Known rows, with every step that occurs:
mimu-gunesa: [ 0.632  0.788  0.218 -1.103  0.132 -0.464  0.122 -0.430  2.255 -0.951
 -0.230 -0.233  0.608 -0.295 -1.185 -0.580  2.813 -1.009  0.534  1.138
 -2.430  2.124 -0.693  0.811  0.936  2.873 -0.700]
pimat-fozar: [ 0.136 -0.451 -1.720  0.021 -0.315  0.701 -0.113 -1.906  1.551 -0.289
 -0.936 -0.250 -1.351 -1.064  0.246 -1.160  0.086 -0.297  0.702  0.816
  1.090 -0.339 -1.494  0.257 -0.144  0.381  0.548]
sevom-fozar-mimu-gunesa-girus-turef: [ 0.547 -0.430  1.951 -1.693 -0.314  2.317  1.834 -4.643  1.099 -0.195
  1.731  0.974 -1.749  1.032 -2.643 -0.555  4.231  0.350  3.108  2.878
 -1.733 -0.115  0.008  1.842  2.862  6.159 -2.661]
sevom-fozar-mimu-gunesa: [ 1.336  0.718 -0.802 -2.337 -1.449 -0.509  0.520 -3.593  0.744 -0.170
  1.697  1.283 -0.766 -1.608  0.016 -0.952  3.184 -0.244  4.048  3.092
 -0.929  0.739  0.280  0.513  1.922  2.538 -2.412]
pimat-fozar-mimu-gunesa-sorov-rugev: [ 2.409  1.879 -0.529 -3.898 -0.478  0.678 -1.049 -1.921  4.144 -2.084
  0.682  1.045 -2.800 -2.046  0.193  0.319  0.758 -1.563  2.566  3.480
 -0.653  0.162 -2.700  1.104  0.777  6.266 -0.869]
gunesa-girus-fozar-sevom: [ 1.838  0.944  0.159 -1.900 -0.111  0.638 -0.306 -3.754  0.780  0.685
 -1.009 -0.260 -0.218  0.688 -1.556 -0.031 -1.037  0.711 -1.021 -0.950
  0.778 -1.217 -1.315 -0.289 -0.572  0.486 -0.820]
rugev-girus-fozar-mimu-gunesa: [ 2.165  1.234  1.148 -0.228 -1.358 -0.513 -0.085 -2.870  1.455 -0.963
  2.296  1.528  2.437 -2.224 -1.759  2.486  4.118 -0.796  4.411  1.199
  0.631  0.319  0.818  2.145  0.988  0.956 -3.490]
turef-rugev-girus-fozar-mimu-gunesa: [ 2.776  2.916  1.075 -1.618 -1.700 -2.355 -0.609 -1.635  2.097 -1.867
  0.927  1.775  3.003 -0.797 -1.176  1.573  3.246 -2.073  4.552  2.068
  2.940  0.677  1.065  1.982  0.239  1.458 -3.494]
pimat-fozar-mimu-gunesa-sorov-rugev-girus: [ 1.832  0.822 -1.133 -2.086 -0.015  0.824 -1.523 -1.532  4.415 -1.865
  1.801  2.509 -0.523 -1.999 -0.348  0.283  0.179 -2.098  2.982  3.117
  2.128  0.227 -2.987  1.311  1.357  4.956 -1.001]
rugev-girus-fozar-mimu-gunesa-sorov: [ 2.886  1.874  1.222 -0.505 -1.145 -0.776 -1.353 -2.794  1.301 -1.294
  3.591  1.939  2.167 -2.563 -0.107  4.291  2.915 -0.813  4.148  2.358
 -0.283 -1.816 -0.449  2.332  1.162  1.904 -3.602]
girus-fozar-mimu: [ 2.194  1.478  1.223 -1.097 -1.777 -0.502  0.307 -2.953 -1.315  0.034
  1.285  0.529  0.030 -2.240  0.194  3.079  2.046  0.623  3.616  0.359
  0.240 -2.416  1.603  1.056 -0.567 -0.250 -2.879]
fozar-sevom: [ 0.196  0.107 -1.236 -2.100  0.599 -0.194 -0.267 -0.511 -0.215  0.523
 -1.208  0.962  0.039  0.504 -1.029 -2.306 -1.911  1.073 -1.448 -0.523
  0.597 -0.031 -0.888 -0.840 -0.236  0.193  0.205]
mimu-gunesa-sorov-fozar-sevom: [ 1.956  0.566 -1.178 -3.467  0.506 -1.832 -0.917 -1.245  2.792  0.152
 -2.005  1.073  0.688 -0.538 -1.649 -0.475 -1.516 -0.583 -2.922  1.050
 -1.864 -0.358 -1.751  0.724 -0.240  3.467 -1.092]
sorov-fozar: [ 0.429 -0.875 -0.812 -0.470 -0.347 -0.631  0.522 -0.487  1.219  1.035
 -1.608  0.019  0.699 -0.283 -1.200  0.525 -1.013 -0.300 -1.394 -0.646
  0.888 -0.705  1.315  0.493 -0.897 -0.399 -0.599]
pimat-fozar-sevom: [ 0.429 -0.684 -2.901 -1.829  0.316  0.156 -0.478 -2.601  1.013  0.060
 -1.824  0.522 -1.289 -0.653 -0.848 -3.537 -2.138  0.672 -1.119  0.218
  1.856 -0.237 -2.455 -0.584 -0.476  0.887  0.750]
turef-rugev: [ 0.569  1.860  0.132 -1.210 -0.361 -2.043 -0.680  1.220  0.894 -1.003
 -1.129  0.226  0.215  1.286  0.649 -0.883 -1.082 -1.115  0.093  0.921
  2.293  0.405  0.349  0.027 -0.878  0.313 -0.039]
sorov-gunesa-girus-turef: [-0.476 -0.213  1.923  2.106  0.813  4.755  1.539 -2.419  1.039  0.049
 -0.826 -0.330 -0.213  1.399 -4.170  0.197  0.065  1.312 -0.329  0.011
  0.142 -0.596  0.041  1.536 -0.338  2.900 -2.465]
gunesa-sorov: [ 0.614  0.681  0.226 -0.192  0.045 -0.501 -1.109  0.400 -0.254 -0.528
  1.053  0.342 -0.666 -0.361  1.775  1.639 -1.065  0.033 -0.584  1.375
 -0.902 -1.841 -1.565  0.162  0.033  0.832 -0.271]
girus-fozar-mimu-gunesa-sorov-rugev: [ 3.890  2.535  2.172 -4.600 -1.265 -0.119 -0.355 -1.961  1.881 -2.467
  2.468  0.983 -1.177 -2.905  0.387  3.187  1.758 -1.357  2.318  2.305
 -1.792 -0.888 -0.560  1.565  0.561  4.595 -2.993]
sevom-fozar-mimu-girus-turef: [-0.575 -2.746  1.794 -2.561 -1.011  0.823  1.127 -2.181 -2.178  1.813
  2.144  1.661 -0.358  0.058 -1.108  0.033 -0.185  2.651  3.764  0.277
  1.101 -4.146  0.963 -0.457  2.217  2.529 -1.332]
mimu-gunesa-sorov-fozar: [ 1.685  0.405 -0.004 -1.433 -0.331 -1.375 -0.628 -0.561  3.003 -0.430
 -0.810  0.055  0.794 -1.141 -0.709  1.636  0.548 -1.450 -1.453  1.626
 -2.348 -0.426 -0.514  1.360 -0.090  3.161 -1.216]
sevom-fozar-mimu-gunesa-sorov-rugev-girus: [ 2.008  0.230 -0.934 -2.559 -0.436  0.540 -0.866 -1.673  2.290 -1.193
  4.718  3.278 -0.123 -1.884  0.872  0.007 -0.083 -1.818  2.851  3.738
  1.666 -0.199 -1.828  0.166  2.825  3.312 -2.101]

Rows:
[ 1.733  1.130  0.464 -2.402  0.216  0.490 -1.502  0.230  3.021 -1.571
  2.880  2.701  0.538 -0.688 -0.517  1.588  0.367 -1.895  2.486  2.190
  0.681  0.849 -1.543  1.313  1.798  4.311 -1.471] : fozar-mimu-gunesa-sorov-rugev-girus
[ 1.970  1.529  0.171 -1.828 -0.418 -0.058  0.198 -3.702  4.267  1.572
 -2.881  0.196 -0.165  0.935 -3.616  1.144  2.783 -1.126  2.077  1.245
 -0.807  1.082  1.057  2.204 -0.248  5.160 -1.668] : sorov-fozar-mimu-gunesa-girus
[ 2.186  1.544  0.514  1.664 -0.898  2.957  0.554 -4.564  1.669  0.005
 -0.568 -1.470  0.168 -0.948 -1.819  1.825 -0.265  0.286  0.744  0.135
  0.651 -0.907  0.232  0.875 -1.161 -0.387 -3.013] : sorov-gunesa-girus-fozar
[-0.148 -0.151  3.174 -3.551 -0.577 -1.636 -0.090  0.726 -0.354  0.701
 -1.330  1.315  0.601  2.588 -2.170  0.835 -0.676  1.701  3.785 -0.145
  2.644 -2.548  1.482  0.499  0.076  4.351 -0.747] : fozar-mimu-girus-turef-rugev
[-0.002  0.457 -0.445  0.484  0.030 -1.531 -1.139  1.600  1.646 -0.985
  0.075  1.501  2.345  1.675  0.004 -0.781 -1.405 -1.690  0.421  0.361
  4.757  0.680 -0.091  0.362 -0.136 -0.928 -0.045] : turef-rugev-girus
[-0.131 -1.142 -0.388 -0.371  0.769  1.512 -0.148  1.508  1.836 -0.602
  1.607  1.763  1.088  0.225 -1.054 -0.432 -2.316 -1.484 -0.832 -0.886
  3.639  0.960 -0.414 -0.310  0.840 -0.047  0.367] : sorov-rugev-girus
[ 1.183 -0.962  1.739 -1.761 -1.237 -1.018 -0.216 -1.359 -0.230  0.797
  0.161 -0.703  1.118 -0.908 -0.465  2.194 -0.942  0.864  0.858 -1.716
  0.658 -3.146  0.398 -0.803  0.001 -0.253  0.048] : mimu-girus-fozar
[ 0.964  0.005 -0.566 -0.379 -0.399 -0.859 -0.919 -0.012  0.721  0.826
 -0.619  0.380  0.282 -0.936  0.382  2.412 -2.227 -0.389 -1.948  0.550
 -0.030 -2.752 -0.556  0.676 -0.740  0.258 -0.748] : gunesa-sorov-fozar
[ 1.559  1.311 -0.405 -1.776 -1.100  0.698  0.310 -5.010  2.469  0.699
  0.616  0.770 -1.498  0.260 -0.878 -0.555  3.187 -0.587  4.059  3.154
 -0.821  0.930 -0.316  0.754  2.186  4.328 -1.675] : sevom-fozar-mimu-gunesa-girus
[ 2.478  0.712  1.275 -1.535 -0.415  0.386 -0.808 -0.216  2.935 -2.947
  3.705  1.241  1.597 -2.414 -0.150  2.145  0.096 -2.781 -0.555  1.353
  0.400 -0.544 -2.147  1.158  1.470  2.251 -2.013] : mimu-gunesa-sorov-rugev-girus-fozar
[-1.007 -1.345  3.042 -2.824  0.016 -1.125  0.094  2.056  0.115 -0.232
 -1.437  0.033  1.403  2.859 -2.083 -0.182 -1.793  0.809  0.366 -1.096
  2.007 -2.236  0.531 -0.066  0.253  2.906  0.631] : mimu-girus-turef-rugev
[ 0.699 -0.458  2.563 -2.238  0.957  2.038  0.224  0.754  1.912 -2.182
  3.833  3.140  0.422 -0.350 -2.465  1.718  1.369 -0.762  1.705  1.768
  0.097 -0.371 -1.229  2.425  2.300  6.132 -2.750] : fozar-mimu-gunesa-sorov-rugev-girus-turef
[ 1.716 -0.993  0.413 -3.832 -0.890 -1.226 -0.722 -2.378 -0.180  1.337
 -1.100  0.195  1.382 -0.417 -0.992 -0.051 -2.934  1.761 -0.169 -2.436
  1.213 -3.039 -0.331 -1.853 -0.366 -0.043  0.379] : mimu-girus-fozar-sevom
[ 1.849 -0.642  0.988 -0.572 -0.364  1.031 -0.896  0.332  0.679 -1.788
  3.779  1.408  1.181 -2.101  1.192  3.039 -2.428 -1.401 -1.121  0.079
  2.776 -2.677 -1.487  0.192  0.476 -0.804 -1.444] : gunesa-sorov-rugev-girus-fozar
[ 0.072  1.373  2.172  1.037  0.342  2.674  0.908 -1.140  1.967 -1.312
 -2.058 -0.453  0.203  2.873 -3.633 -0.483 -1.221  0.208 -0.311  0.824
  2.169 -0.237  0.131  1.504 -1.177  2.987 -2.600] : sorov-gunesa-girus-turef-rugev
[ 2.069  2.260  0.888 -4.300 -0.065  0.054 -0.705  0.012  2.536 -1.797
  1.534  1.410 -1.294 -1.079  0.058  1.466  0.686 -1.302  1.866  2.692
 -1.706  0.681 -1.261  0.994  0.918  6.051 -1.468] : fozar-mimu-gunesa-sorov-rugev
[ 2.812  2.278  1.574 -2.079 -1.633 -1.166  0.403 -3.341  0.872 -1.268
  1.149  0.194  0.409 -2.458 -1.047  2.575  4.420 -0.401  4.132  1.512
 -1.929  0.118  1.197  2.024  0.254  2.686 -3.201] : girus-fozar-mimu-gunesa
[-1.759 -2.869  1.704  2.280  1.048  2.039  0.885  0.908 -0.548 -0.523
  2.049  1.720  1.951  0.764 -2.457  0.570  0.661  0.614 -0.260 -0.794
  1.660 -1.236  0.412  1.468  1.342  0.305 -0.976] : rugev-girus-turef
[ 0.711 -0.062  2.391 -1.320 -0.118  1.580  1.644 -3.264  3.091  0.759
 -1.817  0.523 -0.204  1.394 -5.445  1.487  3.807  0.011  1.339  0.720
 -1.604  0.054  1.570  3.663  0.438  6.840 -2.771] : sorov-fozar-mimu-gunesa-girus-turef
[ 0.754 -1.247 -0.534 -2.700 -1.728 -0.965 -0.264 -3.072 -0.804  2.587
  0.921  1.358 -0.288 -0.428  0.562  0.116 -1.246  1.492  4.509  0.696
  1.833 -3.063  0.519 -1.906  1.796  0.851 -0.140] : sevom-fozar-mimu-girus
[ 2.922  2.612  0.826  0.871 -1.623  2.606  0.242 -5.793  1.014  0.772
 -0.400 -0.330  0.073 -1.193 -2.045  3.002  0.775  1.095  3.870  0.895
  1.090 -1.692  1.136  1.416 -1.272  0.618 -4.169] : sorov-gunesa-girus-fozar-mimu
[ 2.001  0.357 -0.283 -2.200 -0.535 -0.572  0.020 -2.119 -0.732 -0.347
 -0.065  0.376  0.936 -1.231 -0.797 -0.504 -1.203  1.046 -1.105 -1.041
  0.358 -1.642 -0.397 -0.331 -0.752 -1.091 -1.300] : girus-fozar-sevom
[ 2.148  1.904  1.541 -0.672 -1.366  0.734  0.136 -4.414  0.439  0.972
  0.193 -0.152 -0.744 -0.171 -0.558  3.205  2.313  0.392  3.583  0.669
  0.744 -1.866  0.728  1.089 -0.548  1.236 -2.078] : gunesa-girus-fozar-mimu
[ 2.548  1.270  1.316 -2.533 -0.896  0.428  0.202 -1.716  2.643 -1.800
  2.697  2.001  1.763 -2.373 -2.079  1.803  2.533 -1.855  3.083  0.486
  1.376  0.877  0.737  1.768  1.285  2.589 -2.971] : sorov-rugev-girus-fozar-mimu-gunesa
[ 2.214  1.388  1.656 -1.168 -1.013  0.671  0.387 -3.480  3.061 -0.961
 -0.143 -1.458 -0.067 -0.149 -1.921  1.644  3.786 -1.360  0.562  0.872
 -2.151  0.876 -0.578  1.537  0.615  3.108 -1.612] : mimu-gunesa-girus-fozar
[ 0.602  1.492 -0.639  2.088  0.279  3.158 -0.097 -2.958  2.305  0.679
 -1.821 -0.773 -0.194  1.084 -2.348  0.164 -1.077  0.263  0.634  0.536
  0.579  0.780 -0.487  0.405 -0.918  0.939 -1.311] : sorov-gunesa-girus
[ 1.717 -0.403  0.279 -2.638 -0.920 -2.105 -1.674 -1.152  0.645  2.879
 -1.735  1.210  0.525 -0.181 -0.412  3.723 -2.746  1.125  2.257  0.020
  1.223 -4.644  0.913 -0.113 -0.830  2.183 -0.283] : gunesa-sorov-fozar-mimu-girus
[ 0.576 -1.117 -0.597 -2.123 -0.910 -0.334 -1.054 -2.621  1.307  2.098
 -1.785  0.678 -0.875 -0.301 -0.371  0.221 -0.921  1.336  4.757  0.208
  2.559 -2.393 -0.596 -0.553 -0.160  2.226  0.982] : pimat-fozar-mimu-girus
[ 1.720  2.350  0.815 -2.071 -0.551 -1.261 -1.259 -1.245  1.342 -0.693
  0.883  1.096 -0.736 -0.870  0.328  2.171  2.595 -0.495  3.403  3.185
 -2.782  0.084 -1.051  1.537  0.672  4.822 -1.968] : fozar-mimu-gunesa-sorov
[ 1.643  1.157  0.735 -3.484  0.445  0.331 -0.789  1.097  3.001 -2.468
  1.286  0.445 -1.096 -0.743  0.043  0.384 -0.334 -1.869 -1.230  2.087
 -2.121  1.377 -2.224  0.537  1.104  5.044 -0.213] : mimu-gunesa-sorov-rugev
[ 1.849  0.946 -0.393 -0.914 -0.747 -1.280 -0.763 -1.272  0.413  1.461
 -0.500  1.337 -0.183 -1.048  0.228  3.317 -0.858  0.267  1.461  1.317
  0.500 -3.339  0.561  1.360 -1.086  1.234 -2.130] : gunesa-sorov-fozar-mimu
